What can hang from each mark:
nefo: gakiz nazas rofur
vipatid: kese mezet
mezet: deda
gakiz: nefo rofur
koru: mezet
nazas: rofur
suzaf: nazas
deda: rofur
rofur: gakiz suzaf votu
nezo: rofur
votu: koru rofur

Every row comes from one small tree of marks. The marks that hang from a mark follow it in brackets, in alphabetical order. Every link used is in the known rows. Which tree was each row made from?
Known rows:
vipatid{kese mezet{deda}}: [ 14   4  -6   1   8  -5   0  -3  -1  -3  -8 -10   2   0   0  -3   3  -6
  -3  -1  -5  -9  -5   5]
suzaf{nazas{rofur{votu}}}: [ 12  -1   3   8  -8  15   9   1   4  -1   2  -8   4  -6   5   2   3 -12
   6  -2  -3 -12  10   6]
vipatid{mezet{deda{rofur{suzaf{nazas} votu}}}}: [  9   4   9   1 -19  13  -2   6   4  -8 -18  -9  10 -15   5  -2  12 -14
  12  -4  -5 -23   2  12]
votu{koru rofur{gakiz{nefo}}}: [-1 -9 -2 19  9 13  2 -6 -8 -3 11 10  3  4  6 -9  8 -7  7  5 -6 -5  6  6]
nefo{gakiz nazas{rofur{votu}}}: [ 19   2   7  -7   6  16  13  -4   2  -6  -4  -6  -1   0   0 -16  -1 -15
 -10   4 -10 -13   5  -6]
nazas{rofur{votu}}: [  9   3   8   3  -1  11   5   5   9  -1   0  -6   1  -5   2  -1   3  -9
   0   1  -2 -11   8   2]
nefo{nazas rofur}: [ -2  -3   1  -7   8   6   5  -5  -5  -3  -3   5  -5   9   2 -19  -4  -1
  -9  -2  -4  -8   4  -4]
mezet{deda{rofur}}: [ -1   1  11   5   0  -9  -8  -5 -11  -9 -11  -7   8  -3   6   7   2  -8
   1   5  -4  -6  -4   9]
nefo{nazas rofur{gakiz suzaf}}: [ -1  -3  -3   1   5  20  12  -2   0  -1  -6  11   2  -3   6 -23   5  -5
  -3  -6 -11 -22   6  -7]
rofur{gakiz{nefo} suzaf{nazas} votu{koru}}: [  5  -2  -5  25 -12  26  10  -3   5  -4   5  14  13  -8   9 -11  10 -17
  16   1  -4 -20  13   6]
suzaf{nazas{rofur{gakiz{nefo} votu{koru{mezet}}}}}: [ 15  -7   0  22  -9  31  11  -2   0  -9   9   7  12  -9   9  -7   5 -16
  11   3  -9 -16  19  10]
rofur{gakiz{nefo{nazas}} suzaf votu{koru}}: [  0   1   3  17  -3  25  10  -3   8  -5   2  23  11  -1   6 -27   4 -14
   3   4  -5 -20   9  -4]
gakiz{nefo rofur{suzaf{nazas} votu{koru}}}: [  5   0   4  21 -16  23   1  -2  -2  -4   7   7   1   2   7 -16  14 -18
  12   2  -4 -14  17   2]
gakiz{rofur}: [ 2 -2  6  3 -1  2 -3 -2 -5 -2  0 -4 -5  5  3 -6  7 -4 -1  0 -5  0  5 -3]
nazas{rofur{gakiz{nefo} votu{koru{mezet}}}}: [ 12  -3   6  17  -2  27   6   2   5  -8   7   8   8  -8   6 -11   5 -13
   5   6  -8 -15  17   7]
nezo{rofur{gakiz{nefo} suzaf}}: [  8  -2  -3  24   7  14  10   2   5  10  -6   1  14  -9   3 -16  17 -15
   7   7  -8 -15   5  -3]
votu{rofur{gakiz}}: [  0 -10  -4   5   5  10   5   0   0  -2  -1   0   1  -4   4   1   7  -1
   4  -1  -7  -6   2   1]
deda{rofur}: [ 1  1  6  4 -2 -5 -6 -2 -4 -7 -9 -4  2 -2  3  3  3 -6  3  6  7  0 -2  7]
suzaf{nazas}: [ 3 -3 -5  5 -7  5  4 -4 -4 -1  1 -1  4 -1  3  4  0 -3  6 -3 -1 -1  2  4]
koru{mezet}: [ 4 -2 -1 -7 -9  8 -3  5  2 -4 -2  2 -3 -7 -2  2 -3  5  1  0 -2  0  3 -1]
mezet{deda{rofur{votu{koru}}}}: [ -6   4  16   9  -6  -2  -9  -4  -4 -18  -3   0   5  -2  10   2  -1 -12
   0   7   0 -12   5  11]
gakiz{nefo rofur{votu}}: [ 12  -3   8   9  -3   7  -4  -1   5   0  -3  -2   2   5   0 -14  13 -13
   6   9  -3  -8   9  -2]
votu{koru}: [-8  2  2  5  1  3 -1 -3 -6 -7 11  7 -4  5  4 -2 -4 -1 -2  0  2  2  5  3]
nezo{rofur{gakiz{nefo} suzaf{nazas} votu{koru}}}: [  6  -3  -4  32  -6  26  14  -1   6  -1   4   7  14  -9  10 -16  14 -22
  11   5  -4 -22  17   3]
nefo{nazas rofur{gakiz suzaf votu{koru}}}: [ -6   1   2   6  -1  27  11  -1   6 -10   2  19  -1  -3  10 -26   2  -9
  -4  -4  -7 -26  15  -5]

Which tree is each row?
[ 10   3  -4   0  -9  23   9  -3  -3 -12   5  -2 -11  -6   6 -12   7 -16
   2  -4  -6 -21  16   2] | nefo{gakiz rofur{suzaf{nazas} votu{koru}}}
[ -6   1  12   3  -8   1 -11  -3 -13 -19  -2   2   1  -5   7   5  -5  -3
  -1   4  -5  -4   4  11] | votu{koru{mezet{deda{rofur}}}}
[  8  -2  -3   8 -19  30   1   2   3  -7   5  10  -5  -9   3 -15   7 -10
  11  -1  -4 -20  20   6] | gakiz{nefo{rofur{suzaf{nazas} votu{koru{mezet}}}}}
[  9  -5   1  10   3  13  10  -5   9  -2  -8  13  16   2   3 -22   3 -12
   2   8  -5 -15   3  -5] | rofur{gakiz{nefo{nazas}} votu}
[  7   2   6   8  -1  28  17   5  12  -1  -6   9  10 -10   6 -17   5 -12
  -1  -2 -11 -25   8  -7] | nefo{nazas{rofur{gakiz suzaf votu}}}
[  4  -2   6   7 -11  13  -3   4  -3 -11 -17   1  12 -21   7   4   7  -7
   7   1 -13 -19   1   5] | koru{mezet{deda{rofur{gakiz suzaf}}}}
[ -5  -7   0  -4  -7  16  -5   4  -4 -10  11   7 -14  -1   2   1  -3   7
   0   0  -3   2   8   3] | votu{koru{mezet} rofur}
[ 17  -7  -4  25   6  17  14  -8  -9   5   3  -2  19  -4   7  -4  11 -17
  13   1 -11 -10   7   9] | suzaf{nazas{rofur{gakiz{nefo}}}}
[ 15  -1  -9  -3  -3  17  10  -5 -10  -2  -3  -9  -7  -7   2  -8   9 -11
   3  -6 -11 -16   7   0] | nefo{gakiz rofur{suzaf{nazas}}}
[ 12   1   6  19  -8  35   7   7   9  -4   5  11   8 -16   5 -12  10 -13
   8   3 -10 -22  18   4] | nazas{rofur{gakiz{nefo} suzaf votu{koru{mezet}}}}
[  3   6   9   3 -14   7  -5   8  11  -7 -14   0   1 -13   3   0  10 -11
   7   6   7 -14   3   4] | deda{rofur{suzaf votu}}
[ -4   0   1  11  -3  13   4   0   8 -12   6  10   4  -4   9  -5   0  -7
   1   1   1 -11  11   2] | rofur{gakiz votu{koru}}
[ 24   0  -3  21  13  -5  -1  -9  -7  -7 -19  -9  18  -3   6  -8  15 -21
   7   9  -4 -14  -6  15] | vipatid{kese mezet{deda{rofur{gakiz{nefo}}}}}
[ 11  -6  -9  28   0  19  15  -2   0   9  -4   0  17  -9   6 -12  17 -18
  13   3  -9 -16   7   0] | nezo{rofur{gakiz{nefo} suzaf{nazas}}}
[  7  -4  -7   9 -10  24  12   3   9  -3  -7   2   5 -14   9  -8  12 -11
  10  -7  -7 -28  14   1] | nefo{rofur{gakiz suzaf{nazas} votu}}
[  8  -1   7  24   8  19   8  -3   2  -4  10   6  12  -2   9 -12   8 -19
   5   6  -5 -15  14   8] | nazas{rofur{gakiz{nefo} votu{koru}}}
[  4   3   8   2 -13  15  -1   8  11  -2  -6  -1  -5  -6   2  -9  12  -8
   4   0  -5 -15  10  -7] | gakiz{rofur{suzaf votu}}
[  0   1   7  14  -2   4   0  -1  -5  -7 -15  -1  16 -14  10   3  10 -11
   7   1 -11 -19  -2   6] | mezet{deda{rofur{gakiz suzaf}}}
[  3   2  10  11  -9  31   8   7   4 -11   4   5   8 -19  10  -1   3 -10
   2  -4 -20 -28  16   3] | nazas{rofur{gakiz suzaf votu{koru{mezet{deda}}}}}
[ -2   4  12   4   1  18   8  -2   2  -9  10  10  -1   6   6 -16  -7  -9
  -9   1  -3 -10  12   0] | nefo{nazas{rofur{votu{koru}}}}
[ 10  -3   3  14 -25  30  -1   2   1  -8   5   9  -3  -5   4 -14  11 -13
  13   2  -6 -14  19   1] | gakiz{nefo rofur{suzaf{nazas} votu{koru{mezet}}}}
[  7   2   4   9 -22  12  -1   4   7  -7 -13  -2   5 -14   6   3  10 -14
  13   2   6 -15   5   8] | deda{rofur{suzaf{nazas} votu}}
[  5  -4   1   1  12   6   4  -9  -7   2  -2   7   1  12   0 -26   1  -7
  -4   4  -5  -9   3  -2] | gakiz{nefo{nazas rofur}}
[  7  -1   3   7 -21  19   3   3   6  -2  -4  -2  -2  -6   5  -6  13 -12
  10  -4  -6 -16  12  -3] | gakiz{rofur{suzaf{nazas} votu}}
[  8   6   7   1  -9  19   1   0  -1 -12   4  -1 -12  -1   4 -15  10 -14
  -2   2  -9 -13  14  -6] | nefo{gakiz{rofur{suzaf votu{koru}}}}
[ -6  -4   1  -2 -14  24  -3   9  -1  -6  10  10 -15  -8   1  -1   1   6
   3  -4  -5  -5   9   1] | votu{koru{mezet} rofur{suzaf}}
[-8 -8 -2 10  5 14  3 -3 -6 -8 11  8 -3  1  9 -2  3 -2  1 -1 -5 -4  7  4] | votu{koru rofur{gakiz}}
[  1 -12   1  13   3  17  -1  -5 -11  -9   7   8   6  -3   7  -3   3  -4
   6   4 -18 -11   7   7] | votu{koru{mezet{deda}} rofur{gakiz{nefo}}}
[  8   3  11   7 -10  34   6   5   6  -4   6  17   1  -4   1 -23   0 -11
   0   4  -8 -18  15  -1] | gakiz{nefo{nazas{rofur{suzaf votu{koru{mezet}}}}}}
[  8  -2   1  11  -3  22  11   0  13   2 -10  16  15  -5   3 -24   8 -13
   6   5  -7 -22   4  -7] | rofur{gakiz{nefo{nazas}} suzaf votu}
[  8   3   6  26   1  27  10   3   6   0   7  10  11  -9   8 -14  13 -19
   8   3  -8 -22  15   5] | nazas{rofur{gakiz{nefo} suzaf votu{koru}}}
[ -2   0  -4  17 -16  26  11   1   6  -8   5  12   7 -11  11  -4   5 -11
  10  -6  -3 -20  14   3] | rofur{gakiz suzaf{nazas} votu{koru}}
